What can hang from each mark
punid: ramuk vekog
vonog: ramuk
dipog: laro
fegu: gumug laro lumu ripofu
ripofu: fegu
vekog: fegu punid
laro: dipog fegu
ramuk: punid vonog
gumug: fegu

Each row was made from one small tree. The marks that hang from a mark follow it in brackets, in alphabetical order. Every link used is in the known rows. Write each row's tree.
Known rows
gumug[fegu[laro[dipog] lumu]]: [-2.17 -1.38  0.96 -3.09 -0.93 -0.01  2.07 -4.04  3.69 -0.45 -1.30 -0.24
 -0.09 -0.34 -1.10  5.55  1.75 -0.96 -0.20 -1.07 -0.58  1.83  4.45  1.46
  1.79 -0.01]
gumug[fegu[laro[dipog]]]: [ 0.60 -2.34  1.94 -3.93 -2.17 -0.75  3.27 -4.95  5.00  2.44 -1.05 -0.34
 -2.32 -0.91 -2.66  7.47  2.72 -1.89  1.79  1.09 -0.88  1.62  3.76 -0.71
  2.79 -0.81]
fegu[gumug ripofu]: [-0.62  1.52  2.31 -0.12 -1.78 -0.94  0.57  0.03  1.01 -2.35  0.79 -1.60
 -2.17 -0.72  4.57  0.57 -2.69 -1.22 -0.67 -5.14  1.46  1.04 -1.91 -1.37
 -0.78  1.73]
laro[dipog fegu]: [ 4.23 -2.44  5.37 -1.08 -0.20  1.43  4.19 -4.02  5.92  2.29 -0.32  0.57
 -1.24 -0.46  1.70  6.53  4.14 -2.06  3.14  1.90  3.19 -0.44  1.45 -2.51
  5.27 -1.31]
vekog[fegu[gumug laro[dipog]] punid]: [ 1.41  0.26  5.39  0.55 -3.23 -3.15  3.70 -4.22  0.41 -0.40  2.15 -0.59
  3.32  0.85 -0.72  6.19 -3.39 -0.04  0.52 -2.82  3.88  0.55 -5.02 -1.13
  2.50  0.67]
ramuk[punid[vekog[fegu[lumu]]] vonog]: [ 1.69  0.36  0.80  0.81  3.39 -4.67 -1.20 -0.65  3.95 -4.52 -2.96 -1.56
  2.59 -0.54  1.37 -0.80  1.44  4.84 -3.10 -3.31 -4.31  0.26  0.10  0.13
 -1.28  1.17]
laro[dipog fegu[gumug lumu ripofu]]: [-0.46  1.01  3.56  0.70  0.51  1.99  2.47 -1.15  2.95 -1.64 -0.61  0.36
  0.63  1.33  5.12  2.40 -1.60 -0.69  0.49 -2.30  5.01  0.90 -2.15 -0.45
  2.79  2.02]
ripofu[fegu[gumug laro]]: [-1.25  1.42  2.30 -1.13 -2.52 -0.36  2.36 -1.08  4.32  0.84 -1.37 -1.44
 -1.92 -0.66 -0.31  3.54  0.17  0.20 -0.59 -3.54 -1.46  0.52  3.15  1.81
 -0.13 -1.31]
vonog[ramuk[punid[vekog[fegu]]]]: [ 3.22 -2.37  3.18 -1.97 -1.87 -4.64 -0.11 -4.63  2.71 -1.46  0.69  1.56
 -1.44 -3.29  2.55  4.43  1.96  0.88 -1.43 -3.50 -3.49 -2.09  3.78  1.56
  1.89  2.70]
ramuk[punid[vekog[fegu[gumug]]] vonog]: [ 2.38  0.87  1.34  1.69  2.68 -5.50 -0.20 -0.83  4.72 -2.55 -3.39 -1.69
  1.21 -1.07  0.10  0.79  1.31  4.57 -1.36 -2.45 -2.77  0.24 -2.14 -1.81
 -1.22  0.66]
ramuk[punid[vekog[fegu]] vonog]: [ 4.19 -0.64  1.50  0.17  2.25 -5.42 -0.08 -1.70  5.21 -1.85 -2.93 -1.35
  0.52 -0.76 -0.09  1.41  2.91  3.90 -1.27 -1.18 -4.68  0.00 -0.41 -1.97
 -0.22  0.36]
ripofu[fegu[gumug]]: [-0.01 -0.35  3.30 -0.16 -2.99  0.03  1.52 -1.23  5.56  0.55 -1.64 -1.76
 -2.70 -0.57  0.55  3.24  3.00 -0.26  2.81 -3.05 -0.31  0.61  5.07  1.34
  0.37 -0.46]
fegu[gumug lumu]: [-3.19  1.26  2.25  1.55  0.30  0.08  0.09  0.11  1.05 -4.65  0.02 -1.73
  1.29 -1.87  4.43  0.30 -1.01 -0.43 -1.34 -5.81  1.86  0.27  0.96  1.40
 -0.86  0.29]
ripofu[fegu]: [ 1.78 -1.87  3.73 -2.07 -3.51  0.03  1.59 -2.03  6.03  0.96 -1.05 -1.48
 -3.64 -0.20  0.39  3.71  4.53 -0.94  2.91 -1.83 -2.23  0.51  6.56  0.96
  1.24 -0.75]
vekog[fegu[gumug laro lumu ripofu] punid]: [-2.95  3.60  2.30  0.50 -3.08 -3.37  0.77 -0.05 -3.54 -4.79  2.90 -1.89
  3.93  2.41  3.33 -0.58 -8.91  0.87 -4.10 -7.68  2.16  1.67 -5.43  1.89
 -1.67  4.17]
vekog[fegu[gumug lumu] punid[ramuk[vonog]]]: [ 4.03  3.26 -1.39  4.98 -0.17 -3.93  0.69  0.47  0.44  0.77  0.00 -3.64
  3.22  0.50 -2.83 -0.78 -3.99 -0.14 -0.50 -4.13 -2.17 -1.56 -3.61  2.74
 -2.55  3.85]
vonog[ramuk[punid[vekog]]]: [ 2.56 -1.66  2.16 -1.09 -0.57 -3.59  0.47 -3.78  3.86 -1.14  0.02  1.79
 -1.56 -5.00  4.17  3.63  2.48 -0.42 -1.69 -3.52 -3.05 -3.80  4.02  1.59
  1.37  2.65]
dipog[laro[fegu]]: [ 1.91 -0.99  3.98 -2.02 -0.58  0.03  4.08 -2.39  4.28  0.54  0.35  0.39
 -1.93 -0.41  3.18  3.36  1.86 -2.11  1.50  0.28  2.03 -0.58  0.65 -2.00
  2.54 -2.22]
gumug[fegu]: [ 0.39 -2.47  1.49 -3.10 -2.86 -1.02  1.10 -2.90  4.92  1.12 -1.19 -1.77
 -3.81 -1.31 -0.98  4.11  4.97 -2.34  3.42 -0.60 -1.64  1.65  6.91  0.54
  0.84  0.44]
punid[ramuk vekog[fegu[laro]]]: [ 2.61 -0.34  0.88 -2.79 -0.29 -2.76  1.25 -3.68  3.21 -1.74 -1.19  0.68
 -4.96 -0.97 -2.80  5.31  3.13 -0.15 -5.07 -1.38 -6.37 -2.29  2.62  0.04
 -0.03  0.55]
vekog[fegu punid[ramuk[vonog]]]: [ 8.57  0.85 -0.22  2.50 -2.15 -4.73  2.04 -1.32  2.22  4.25  0.80 -3.44
  0.41  0.28 -4.39  1.64 -0.96 -1.45  0.98 -1.08 -4.10 -2.07 -2.65  0.03
 -0.73  2.72]
ramuk[vonog]: [ 3.75  0.92  0.91  0.50  1.59 -2.32  1.63 -0.54  4.55  1.14 -1.02 -3.16
  0.36 -1.62  1.14  0.55  1.15 -0.26  0.75 -2.14 -2.65  0.30 -1.12 -2.49
 -0.24 -1.56]
ripofu[fegu[laro]]: [ 0.71 -0.03  2.77 -2.74 -3.20 -0.32  2.58 -2.02  4.83  1.30 -0.76 -1.23
 -2.73 -0.45 -0.64  4.01  1.71 -0.24 -0.34 -2.35 -3.22  0.37  4.87  1.50
  0.64 -1.70]

Write each row's tree
[-2.86  2.53  1.92 -0.32  0.57  0.69  2.22  0.33  1.14 -3.16  0.16  0.30
 -0.26  1.25  6.63 -0.86 -3.98 -0.77 -1.09 -4.12  3.62  0.72 -2.52  0.01
 -0.23  1.16] | dipog[laro[fegu[gumug lumu ripofu]]]
[ 5.49  0.46 -1.51  0.34  3.27 -2.91  0.94 -1.77  7.31  0.77 -4.16 -1.10
 -4.05 -2.31 -1.90  2.05  5.93 -0.51 -1.25 -0.39 -7.47 -3.44  1.82 -1.53
 -1.11  0.72] | punid[ramuk[vonog] vekog]
[-2.99  2.61  1.73 -0.04  0.21  0.18  1.56 -0.99 -0.34 -3.78  0.51 -0.09
  1.50  0.08  4.60  2.32 -5.65  0.01 -3.94 -5.49  2.50  1.26 -4.29 -0.71
  0.13  1.21] | fegu[gumug laro[dipog] lumu ripofu]
[ 5.98 -0.38 -0.43 -0.34  2.22 -3.97  0.52 -2.47  6.04  0.24 -3.13 -1.29
 -3.72 -0.48 -3.64  2.78  5.31  1.12 -1.13 -0.31 -7.94 -1.64  1.57 -1.56
 -0.73  0.85] | punid[ramuk[vonog] vekog[fegu]]
[ 1.22 -1.28  0.95 -1.19  0.59 -1.66 -1.01 -2.79  2.94 -4.74 -1.86  0.48
 -3.54 -0.68 -0.31  3.05  4.60  0.19 -3.18 -2.83 -5.21 -1.87  5.21  1.76
 -0.53  2.14] | punid[ramuk vekog[fegu[lumu]]]
[ 2.22  1.86  0.32  0.88  1.80 -5.54 -0.58 -0.01  3.22 -2.93 -2.90 -1.60
  0.08  0.45  1.89 -0.83 -1.42  4.61 -2.08 -3.66 -3.05  0.98 -4.25 -2.37
 -2.01  3.00] | ramuk[punid[vekog[fegu[gumug ripofu]]] vonog]
[ 3.52  0.02  0.48  0.92  3.50 -4.46  0.51 -0.79  6.41 -1.51 -3.45 -1.37
  0.25 -2.47  1.36  0.59  3.32  2.73 -1.40 -1.24 -4.17 -1.66 -0.36 -2.15
 -0.88  0.32] | ramuk[punid[vekog] vonog]
[-1.59  0.75  4.01  2.07 -2.71 -2.69  0.40 -1.13 -0.99 -4.63  1.99 -2.26
  4.14  0.77  2.28  0.73 -3.18  0.37  0.33 -6.46  3.11  0.88 -1.38  2.25
 -0.57  2.57] | vekog[fegu[gumug lumu] punid]
[ 2.03  2.41 -2.40 -0.67  3.85 -3.59  0.29 -1.29  3.44 -2.16 -3.28 -0.98
 -0.44 -0.08 -2.96  1.17  1.11  2.32 -6.32 -2.77 -8.49 -1.74  0.28  1.09
 -2.17  0.54] | punid[ramuk[vonog] vekog[fegu[laro lumu]]]
[-0.30  2.88  3.14 -0.30 -4.24 -4.08  1.89 -1.06 -2.34 -1.96  3.02 -1.93
  1.79  1.86  1.49  1.40 -7.62 -0.06 -2.36 -6.11  1.77  1.50 -6.19 -0.08
 -0.85  3.32] | vekog[fegu[gumug laro ripofu] punid]
[-2.45  0.94  2.90  0.01 -0.97  1.30  2.32 -2.25  4.06 -0.81 -1.85 -0.17
  1.00  0.21  0.40  4.72 -0.28  0.98 -0.41 -3.57  0.69  0.80  2.64  2.36
  1.27 -0.81] | ripofu[fegu[gumug laro[dipog] lumu]]
[ 1.12  1.04  4.20  0.57 -5.02 -3.72  0.84 -1.33 -1.10 -2.31  2.71 -2.04
  0.69  1.94  2.52  1.21 -4.62 -0.54  1.07 -5.58  2.97  1.42 -4.06 -0.48
 -0.24  4.06] | vekog[fegu[gumug ripofu] punid]
[-1.20  1.26  2.10 -1.59 -0.26  0.07  1.61 -1.67  0.29 -3.15  1.13  0.07
  0.61  0.31  4.52  2.61 -4.18 -0.75 -4.07 -4.06  0.61  1.09 -2.60 -0.87
  0.99  1.07] | fegu[laro[dipog] lumu ripofu]
[-0.02  0.95  2.31 -1.09 -0.27  0.92  1.52  0.06  2.08 -2.24  0.40 -0.57
 -1.14  1.21  5.83 -0.18 -1.02 -1.23 -1.42 -3.03  1.48  0.49  0.93  0.76
  1.18  1.97] | laro[fegu[lumu ripofu]]
[-2.70  2.72  0.56 -1.87 -0.51 -0.58  0.60  0.42 -0.93 -4.40  1.63 -1.23
  0.36 -0.05  5.22 -0.44 -5.20 -0.63 -5.66 -6.34 -1.06  0.83 -1.51  0.56
 -1.49  1.29] | fegu[laro lumu ripofu]
[ 1.11  2.10 -1.56  2.12  4.25 -3.21 -0.88 -0.83  4.04 -3.10 -4.11 -1.43
 -0.59 -0.33 -2.12  0.30  2.24  2.34 -2.87 -3.30 -5.70 -1.37  0.55  1.22
 -2.42  1.85] | punid[ramuk[vonog] vekog[fegu[gumug lumu]]]
[ 7.75  1.71 -1.15  3.43 -0.74 -3.68  2.72 -0.62  3.48  4.31  0.07 -3.24
 -0.02 -1.63 -2.89  0.97 -0.45 -3.02  0.78 -0.90 -3.61 -3.70 -2.54  0.09
 -1.30  2.66] | vekog[punid[ramuk[vonog]]]
[-1.95  2.39  2.14  0.68  0.10  1.11  1.50  0.90  1.54 -2.80 -0.32 -0.88
 -0.12  0.88  5.84 -0.64 -2.81 -0.70 -1.37 -4.38  3.33  0.72 -0.74  1.24
  0.37  2.22] | laro[fegu[gumug lumu ripofu]]
[-2.44 -0.72 -0.10 -3.06 -2.76 -0.56 -0.71 -0.99  2.36 -2.25 -0.67 -1.76
 -2.88  0.77  2.16  0.56  0.67 -1.66  0.76 -3.71 -1.52  2.84  5.33  2.08
 -0.93  3.60] | gumug[fegu[lumu ripofu]]
[-0.75 -0.09  2.94 -1.03  0.62  0.70  2.89 -1.32  3.02 -2.34  0.27  0.27
  0.12 -0.10  4.67  1.37  0.34 -1.28 -0.29 -1.68  2.01 -0.18  1.37  0.22
  1.49 -1.51] | dipog[laro[fegu[lumu]]]
[ 5.86  1.85 -0.87  3.38 -0.76 -4.03  0.80 -0.48  0.87  1.33  0.69 -3.49
  2.48  0.70 -2.94 -0.46 -2.49 -0.78 -0.54 -2.90 -4.05 -1.73 -2.21  2.29
 -1.66  3.59] | vekog[fegu[lumu] punid[ramuk[vonog]]]
[-1.90  1.40  2.83  1.16  1.13  1.41  1.96 -0.06  3.05 -2.33 -1.05 -1.03
  1.35 -0.62  4.05  1.13 -0.05 -0.52 -0.63 -3.27  3.51 -0.13  1.26  1.54
  1.27  0.03] | laro[fegu[gumug lumu]]
[-2.14  0.88  1.85 -1.65 -1.81  0.32  1.34 -0.87  3.60 -1.55 -0.89 -1.23
 -0.55 -0.15  1.04  1.99  0.39  0.57 -2.22 -4.20 -2.97  0.65  5.39  3.58
 -0.36 -0.81] | ripofu[fegu[laro lumu]]
[-0.40  0.07  4.26  1.41  1.35  2.28  2.96 -2.20  3.99 -1.30 -1.12  0.32
  1.93 -0.33  3.34  4.13  1.05 -0.68  1.25 -1.28  5.17 -0.02  0.08  0.13
  3.60 -0.52] | laro[dipog fegu[gumug lumu]]
[-3.75  1.20 -1.23 -4.01 -2.20 -0.90  0.44 -0.76  1.02 -2.12 -0.43 -1.50
 -2.03  0.72  1.31  0.76 -2.24 -0.96 -2.49 -4.23 -2.63  2.54  3.34  2.39
 -1.56  2.78] | gumug[fegu[laro lumu ripofu]]
[ 1.20  1.18  4.73 -0.26 -3.91 -3.30  2.96 -3.53 -0.99 -0.77  2.63 -0.55
  2.10  2.28  0.92  4.50 -6.27  0.02 -0.64 -4.04  3.56  1.47 -7.26 -1.79
  1.72  3.12] | vekog[fegu[gumug laro[dipog] ripofu] punid]
[-0.36  1.64  0.25  2.64  4.25 -4.61 -1.44  0.02  3.40 -5.22 -3.73 -1.79
  3.70 -0.67  1.66 -1.21 -0.13  5.37 -2.98 -4.41 -2.59  0.35 -1.69  0.39
 -2.08  1.55] | ramuk[punid[vekog[fegu[gumug lumu]]] vonog]
[ 2.71  2.98 -1.65  0.28  3.06 -4.30  1.24 -1.54  4.25  0.08 -3.77 -1.20
 -1.91 -0.70 -4.30  2.57  0.96  2.01 -4.55 -2.02 -6.93 -1.78 -2.01 -0.53
 -1.93  0.13] | punid[ramuk[vonog] vekog[fegu[gumug laro]]]
[-2.22 -0.32  0.60 -3.83 -1.81 -0.24  1.41 -2.92  2.39 -0.91 -0.60 -0.10
 -1.46  1.10  0.65  3.85 -1.17 -1.08 -0.93 -2.02 -0.51  2.79  2.28  1.03
  1.06  2.43] | gumug[fegu[laro[dipog] lumu ripofu]]
[ 5.20  0.91  0.91  0.04 -4.67 -3.49  2.80 -2.50 -0.61  1.99  2.94 -1.69
 -0.73 -0.30 -3.55  4.12 -3.10 -2.74 -2.68 -2.23 -2.96 -2.40 -1.39  1.36
 -0.08  2.74] | vekog[fegu[laro] punid[ramuk]]
